Each row comes from the steps of one walk. Every step used is in the known rows, and no mark comes twice. Write the walk behind each row, first mark first.
Known rows
ponuk -> gikor: [ 14 -33 -19 -18  24  12  -3 -15 -16  27 -13  30  -2   9   0   6  64  -2
  48  33  14 -29 -19  -5 -23 -32  51  18  -9   4  -4 -11  -6 -25  31  13
  16 -19  -4   8  12  -4  11 -25 -32  -6   4  15]
gikor -> lipu: [ 12  -5 -37 -21  23   0   6 -20  13  11 -11  22 -20  25 -13  27  49 -25
  46  47  -3 -25 -18   5  -9 -16  23  11  -2  -8  -1   0   0 -38  35  25
 -13 -22   4   0   0 -13 -19 -39 -30 -35   9   8]
gadimas -> kadosu -> batop -> ponuk: [ -5 -34 -41   4  44  32 -13  11   3  18 -39  19   2  19  -9  22  70 -10
  37  60  29 -51 -30   7  22   3  36  19 -18 -14 -13 -22 -40 -25  17  21
  -6 -31   8  -9  -5  -2  17  -4 -55 -38  36  -8]
kadosu -> dedep -> ponuk -> batop: [-20  18 -43 -12  26  -2 -16 -38 -15   9 -34  19  -1   3  19  18  62 -36
  73  18  -8 -31 -24  27  -8 -21  59  24  -3   2 -13 -11  13 -59  16  18
  17 -19  27  -9   7  -7   8 -38 -17 -20 -38  12]
ponuk -> batop -> kadosu -> dedep: [-24  14 -28  11  29 -27  -4 -48  16  23 -32   0   9  18  29  25  72 -23
  56  11  -5 -20 -20  28 -45  -5  55  15  -1  10  -7  -5 -30 -45  12  24
  11  -5  18 -26  -6   4  21 -39 -11  -6 -31   4]
gikor -> lipu -> dedep -> losa: [ 27 -12 -44  -3  33  11 -13 -21  -2  46  -4   1 -31  28 -17  19  43 -43
  37  36   1 -18   9  24 -17 -16  56  29   5 -20   2   3  -3 -81  20  14
   4 -23   1   0  13 -36 -32 -34 -40 -60  11  22]
losa -> gikor -> lipu -> dedep: [ 16 -13 -15 -18  31  40  36 -27   9  32  -5  14 -37  30 -12   9  58 -16
  28  58   0 -16  -7   0  18 -21  46  32   1 -13 -10  -7   1 -90  35   9
 -12 -38   8  -3  29  -4 -31 -51 -33 -32   7  31]
gadimas -> kadosu -> dedep: [  6  13 -27   7  25  11   9 -33   3  38 -18  27  -3  23 -23  21  68  -8
  28  25  30 -37  -7  17 -11 -14  45  31  -7  -7  -4  -1 -21 -48  27  26
  -4 -14  17  -9 -21 -20  13 -27 -22 -10 -18  -1]
lipu -> gikor: [ 15   5 -12 -20  32 -26  12 -16  30  25 -15  25 -13  17 -15  15  62  -3
  36  35   0 -23 -12   3 -18 -35  28  18   8   4   2 -14  -5 -43  36  17
 -14 -19   0   6   3 -10  22 -16 -30 -39  17  12]
losa -> dedep -> kadosu -> batop -> ponuk -> gikor: [  3 -60 -18  20  44  24 -37  12  13  43 -26  15  -2  14  10  -5  81 -35
  43  69  14 -44 -35 -19 -19 -21  29  17 -27 -18 -11 -34 -31 -62  18  14
  32  -7   2 -12   8 -36  41 -37 -64  -3  32  25]
ponuk -> gikor -> lipu -> dedep: [ 12 -34 -28 -14  26  39  -4 -22 -12  45  -8  21 -25  17  -2   5  55 -21
  43  53  13 -37 -11   1 -11 -18  57  33  -9 -12 -10  -6  -1 -74  30  14
  24 -33   0   1   9  -7 -37 -57 -40 -35  -4  33]
losa -> dedep -> kadosu: [ 17 -20 -27  24  28 -15 -11 -22  25  38  -4  19  -6  22  -9  10  71 -27
  30  30  -2 -13 -16 -10 -51 -26   2  34 -11  -6   0  -7  -5 -52  33  33
   3   1   4  -2   0 -31  42 -28 -30  -8  18  29]
lipu -> dedep -> kadosu: [ 18 -21 -35  22  31  21 -16 -11  23  35  -3  10  -7  18  -9  12  59 -20
  27  30  -4  -3  -8  11 -47 -24  32  41 -10   1  -4  -8  -8 -60  37  28
  -1 -25  11  -4  10 -26  15 -27 -34 -35  14  21]
dedep -> losa: [ 25  -5 -34  -3  28 -15 -18  -7  -1  26  -8  10  -8  19 -18  21  54 -27
  37  20  -1 -14  -1  22 -32 -25  53  19  -2   5   3  -1  -4 -32  20  16
  -7 -10   2   8   5 -32  16  -6 -29 -28  14   1]
batop -> kadosu -> dedep -> losa -> gikor: [ 16  23  -2  16  32 -10   1 -38  -4  58  -2   3  -9  27  -6  16  75 -33
  22   2  10 -13   2  24 -27 -26  92   0  17  -2   0  -8 -36 -76  18   3
 -15  -8  14 -15  15 -29  25 -34 -24   5  -4   8]
gikor -> lipu -> dedep -> kadosu: [ 22 -21 -36  18  29  25  -9 -24  22  38   3  11 -21  23  -8  15  51 -40
  27  48  -7 -14 -13  10 -35 -19  24  34  -4 -14  -1  -5  -7 -76  40  22
  -5 -31   5  -1   5 -31 -13 -51 -38 -52  18  25]
losa -> gikor -> lipu -> dedep -> kadosu: [ 23 -15 -13  15  36  47  17 -19  20  49   4  14 -27  33   1   9  65 -28
  18  51  -8  -3 -11   0  -6 -25  31  33   7 -12   1 -11  -1 -93  46   9
 -24 -36   7   4  28 -28 -12 -61 -38 -33  22  31]
ponuk -> dedep: [ 13  -1 -30 -11  24 -22   8  -8  10  23 -16  18 -13  13 -20  10  62 -12
  28  30  12 -20 -20  -6 -27 -24  11  58  -3   3  -5  -7   5 -22  24  26
 -38 -21  18  -3  12  -7  17 -18 -34 -12  26   8]
dedep -> ponuk -> batop -> kadosu -> gadimas: [-31  -5 -43   6  14 -26 -32 -60  -9   6 -13  -1  20  16  34  36  72 -34
  65   0 -11 -27 -47  28 -32  -1  41  20  -8   6 -12 -18  15  -7  17  10
  11 -29  -2 -18  19  43  32 -57 -12 -30   2  10]
batop -> kadosu: [ -4  -5 -31   6  32 -25  -6 -30   6  17  -2   6   4  22  -2  32  62 -13
  33  12   7 -15 -16  14 -44  -8  47   8  -1   8  -5  -7 -30 -19  33  24
  -3 -21  -2 -14  -1  11  27 -24 -30 -19  16   9]
losa -> gikor: [ 14  -8  -9 -17  27  17  30 -11   7  19  -9  21  -7  21 -11  14  68  -1
  38  34   6 -11 -17  -7   4 -34  36  15   5   3  -6 -10   1 -41  37   6
 -24 -25   7   3  27   0  15 -21 -22  -2  18  18]
gikor -> lipu -> dedep: [ 15 -18 -42 -17  31  18  12 -24   6  24  -9  14 -31  22 -14  18  48 -28
  38  48  -1 -24  -8  11  -9 -11  38  36   0 -16  -8  -3  -6 -71  31  21
   7 -33   9  -9   8  -2 -33 -43 -37 -49   2  25]
gikor -> lipu -> dedep -> kadosu -> batop: [  3 -21 -42  17  44  30 -11  -4  20  32 -17   7 -17  25  -4  16  63 -45
  23  41 -12 -21 -20  13 -20 -10  36  28  -7 -22  -5 -18 -14 -74  27  28
  -1 -30  12  -5   6 -25 -17 -37 -64 -61  34  16]
gadimas -> kadosu -> dedep -> losa -> gikor: [ 20  20  -2  18  27  27  13 -30 -13  68 -20  20  -3  30 -24  12  75 -16
  18  15  35 -28   4  19   7 -26  66  28   7 -10   5  -3 -15 -76  22   3
 -23 -11  11   2   0 -46  18 -27 -21   4  -6   3]
dedep -> losa -> gikor -> lipu: [ 28   0 -19  -9  25  13  15 -16  -3  40  -8  15 -19  34  -8  20  60 -36
  35  38  -2 -14  -2  11  13 -29  45  10  12 -14  11  -1   4 -71  31  -1
 -30 -18  -5  13  22 -36 -17 -35 -30 -29  21   9]
kadosu -> gadimas: [  8 -26 -30 -18   1  -5   5 -36  22  11  -3  23  -1  22 -17  28  71 -12
  38  30   4 -14 -25   8 -27 -21  19  19 -13  -2  -8 -14  17   1  21  15
  -3 -25  12  -2  10  21  24 -23 -23 -20   6   7]

Which walk is each row?
[  9 -65 -23  21  49  62 -43  16   4  41 -18  12  -4  10   9  -3  74 -30
  37  73   4 -32 -30  -2 -17 -25  66  23 -28  -9 -19 -35 -34 -62  20  14
  25 -36  12 -11  20 -22  14 -31 -72 -32  30  23]
lipu -> dedep -> kadosu -> batop -> ponuk -> gikor
[ 12  -7 -15 -25  27  17  37 -20   7  20  -8  23 -23  25  -8  19  60 -14
  35  49  -5 -16 -16  -3  20 -28  24  10   9 -10  -2  -7   4 -59  40   8
 -27 -29  -2   7  20  -9 -15 -46 -26 -20  15  16]
losa -> gikor -> lipu
[ 24 -16 -14  -7  27  14   1   1   3  46 -12   7 -36  18 -15   5  53 -45
  28  81  13 -18 -15  -5  24 -27  23  39  10 -12  -5  -6  -2 -72  20   3
 -56 -32   9   4  35 -40 -13 -50 -43 -18  38   9]
batop -> ponuk -> dedep -> losa -> gikor -> lipu
[  5   0 -45 -18  40  20 -15 -28 -30  11  -6  19 -29  17 -15  20  42 -41
  47  35   0 -38 -16  10   0 -18  54  31  -1 -18 -13  -6  10 -80  36  14
  17 -42   6  -3  17  -5 -34 -51 -43 -58   4  26]
gikor -> lipu -> dedep -> ponuk
[ -7 -50 -23   2  45  50 -22  16 -20  43 -37  26   8  15   3  11  75  -6
  44  61  44 -64 -33  -5  20  -7  50  21 -26 -11  -7 -26 -38 -30  20  11
  16 -32  -2  -6  -3  -4  17 -21 -64 -23  28  -6]
gadimas -> kadosu -> batop -> ponuk -> gikor
[ -3   5 -17  12  37  -6 -37 -42 -55  40  -9  20   0  11   2  10  77 -33
  46   0  23 -52 -25   9 -37 -25 100   4 -10  -2  -9 -16 -27 -60  27   6
  35 -19   4 -15   0   1  23 -62 -36   3 -21  13]
batop -> kadosu -> dedep -> ponuk -> gikor
[ 15 -51 -24 -15  31  54 -14 -13  -8  33 -10  18 -34  16   2   4  51 -25
  54  94  17 -36 -21  -2   9 -19  54  20 -16 -14 -12 -11 -21 -81  23   4
  29 -42   0  -5  23  -8 -29 -66 -48 -37 -11  34]
batop -> ponuk -> gikor -> lipu -> dedep
[-22   4 -43   8  42 -27 -38 -37 -26   7 -27   0  15  11  35  28  62 -41
  66  -2  -9 -27 -36  26 -26  -2  52  20   0  14 -10 -13  -7 -30  31  19
  12 -23  -6 -16  12  18  26 -40 -19 -30   4   8]
dedep -> ponuk -> batop -> kadosu
[ -6 -15 -32   3   8 -26  -3 -50  19  19   6   8  11  25  -7  37  74 -10
  34  14   4 -15 -30  17 -47  -5  39   7  -7   2  -9 -16  -5  -2  22  15
   0 -24   1 -16   4  38  32 -34 -27 -15  17   7]
batop -> kadosu -> gadimas
[ -9 -27 -33   9  39  16  -8  21   3  33 -43  16  -6  11 -15  15  67 -15
  23  65  39 -45 -28  -3  24   2  13  57 -17 -18 -13 -24 -30 -24  13  29
 -35 -37  16 -14  -1  -2  20 -11 -65 -26  55  -3]
gadimas -> kadosu -> batop -> ponuk -> dedep
[ 17  20 -27  23  28 -31 -25 -38  -3  46  -7  -1  -3  20 -13  25  65 -40
  32   0   9 -18  -1  34 -57 -19  86   2   6  -1   2  -3 -35 -55  12  19
   4   4  13 -14 -11 -33  23 -27 -26 -13  -8   4]
batop -> kadosu -> dedep -> losa
[  6 -24 -38   3  47  -9 -30  29   6  35 -36   3 -11  11 -15   6  63 -42
  30  55  15 -24 -20   9  -5 -18  40  41  -5 -13  -9 -21 -23 -33   2  15
 -31 -24  23 -10  12 -30  17  -1 -65 -29  54  -4]
kadosu -> batop -> ponuk -> dedep -> losa
[  6 -15 -34 -20  29  18 -23 -26 -52  22 -12  35 -16  17   1  13  52 -36
  60  35   8 -54 -36  -5   3 -27  55  11  -9 -12  -5 -12  15 -47  38   2
  19 -31 -13   9  11  -5 -13 -65 -38 -29   1  18]
dedep -> ponuk -> gikor -> lipu
[  5 -57 -31  11  37  39 -30  12   8  34 -25  21  -5  17  17   5  68 -39
  48  90   1 -43 -39  -1   4 -17  30   1 -20 -20  -3 -27 -24 -43  33   7
   2 -28  -3  -4   8 -35   3 -59 -65 -33  32   0]
dedep -> kadosu -> batop -> ponuk -> gikor -> lipu
[ 28 -49 -30  -4  34  51 -39  -7 -20  45  -5  10 -35  16  -2   4  44 -41
  49  77  12 -38  -5  18   0 -24  75  21 -11 -21  -4  -9 -17 -89  17  -1
  26 -29  -7   0  22 -37 -35 -57 -47 -47   2  24]
batop -> ponuk -> gikor -> lipu -> dedep -> losa
[ 23   1 -34   4  26 -33 -15  -2   1  44 -14  13 -12  14 -21  11  60 -31
  24  18  15 -13  -3   9 -32 -31  28  57   4   3   1  -2   7 -31  12  21
 -40 -13  12   8  16 -30  13  -5 -37 -15  35   6]
ponuk -> dedep -> losa
[  8 -58 -25  16  44  40 -37  22   5  29 -24  22   6  13  11   1  78 -26
  46  68   6 -39 -40  -1 -10 -29  44   7 -26  -9  -9 -35 -32 -31  26  12
  11 -24   2  -1  14 -31  31 -29 -64 -20  31   2]
dedep -> kadosu -> batop -> ponuk -> gikor
[ 23  23 -11  14  29  27  18 -36  -8  72 -19  18 -18  36 -14  16  66 -32
  17  31  28 -39   3  19  23 -15  63  19  11 -20  11   5  -8 -90  29   5
 -32 -14   9   3  -5 -51 -15 -49 -27 -18  -6   9]
gadimas -> kadosu -> dedep -> losa -> gikor -> lipu
[-12  -6 -55 -16  36  18 -21 -34 -21  15 -27   5 -20  11  24  22  42 -51
  65  38 -16 -33 -26  25   8  -7  48  45  -3  -9 -12  -4  19 -73  27  18
  20 -38   8  -7  19   2 -35 -55 -30 -60  -9  27]
gikor -> lipu -> dedep -> ponuk -> batop
[-33 -11 -46  12  24  -5 -30 -62 -14  20 -11  -8  11  14  28  25  71 -38
  51   5  -6 -26 -35  34 -34   3  60  37 -10   6 -22 -24  13 -39  16  10
  33 -40   5 -25  28  50  14 -54 -21 -37  -3  24]
lipu -> dedep -> ponuk -> batop -> kadosu -> gadimas
[ 11 -29 -31  16   0   0  -7 -32  38  24   8  19   7  26 -13  23  73 -18
  31  30  -8 -10 -29  11 -44 -30   1  19 -13   2   0 -11  19   0  32  16
  -9 -18  11   0  10  -1  39 -36 -24 -20  15   3]
dedep -> kadosu -> gadimas
[  2 -10 -36  21  41 -15  -9  17  22  37 -26  15   4  15 -10  11  81 -33
  13  28   4 -25 -30 -11 -35 -22   3  56  -8  -5  -7 -29  -8 -25  22  29
 -42 -21  17  -7   8 -23  28 -10 -62 -17  63   3]
ponuk -> dedep -> kadosu -> batop
[ 27  15 -29  -1  20 -13 -16 -25   1  37 -16  14 -13  14 -28  18  65 -35
  37  20   4 -17   3  28 -34 -32  68  13   2  -3   2  -1 -10 -58   7  14
  -2  -2  24   1  -2 -45   8 -18 -27 -18 -18   6]
kadosu -> dedep -> losa
[ 26 -16 -16   2  35  35   8 -11  -2  50  -4   7 -20  22 -15   5  63 -20
  24  22   7  -5   4  16  -7 -32  74  37   9  -1  -1  -9  -4 -84  24   3
 -12 -27   8   6  35 -30   1 -20 -31 -23  18  28]
lipu -> dedep -> losa -> gikor
[-21  24 -41   7  33  12 -18 -43 -30  28 -40  20   8  10  14  21  65 -30
  57  12  20 -51 -25  33  -1  -5  52  40  -7   4  -4  -3   3 -58  27  21
   6 -21  16  -4 -13 -13  13 -46 -15 -22 -29   1]
gadimas -> kadosu -> dedep -> ponuk -> batop
[  2  -7 -42 -10  44  13 -21 -20 -31  12  -8  11 -19   7 -21  19  54 -30
  44  20   7 -24 -17  15 -13 -25  62  39  -3  -5 -16  -9   5 -65  29  14
  22 -42  13  -3  17   4   2 -24 -40 -41   2  23]
lipu -> dedep -> ponuk
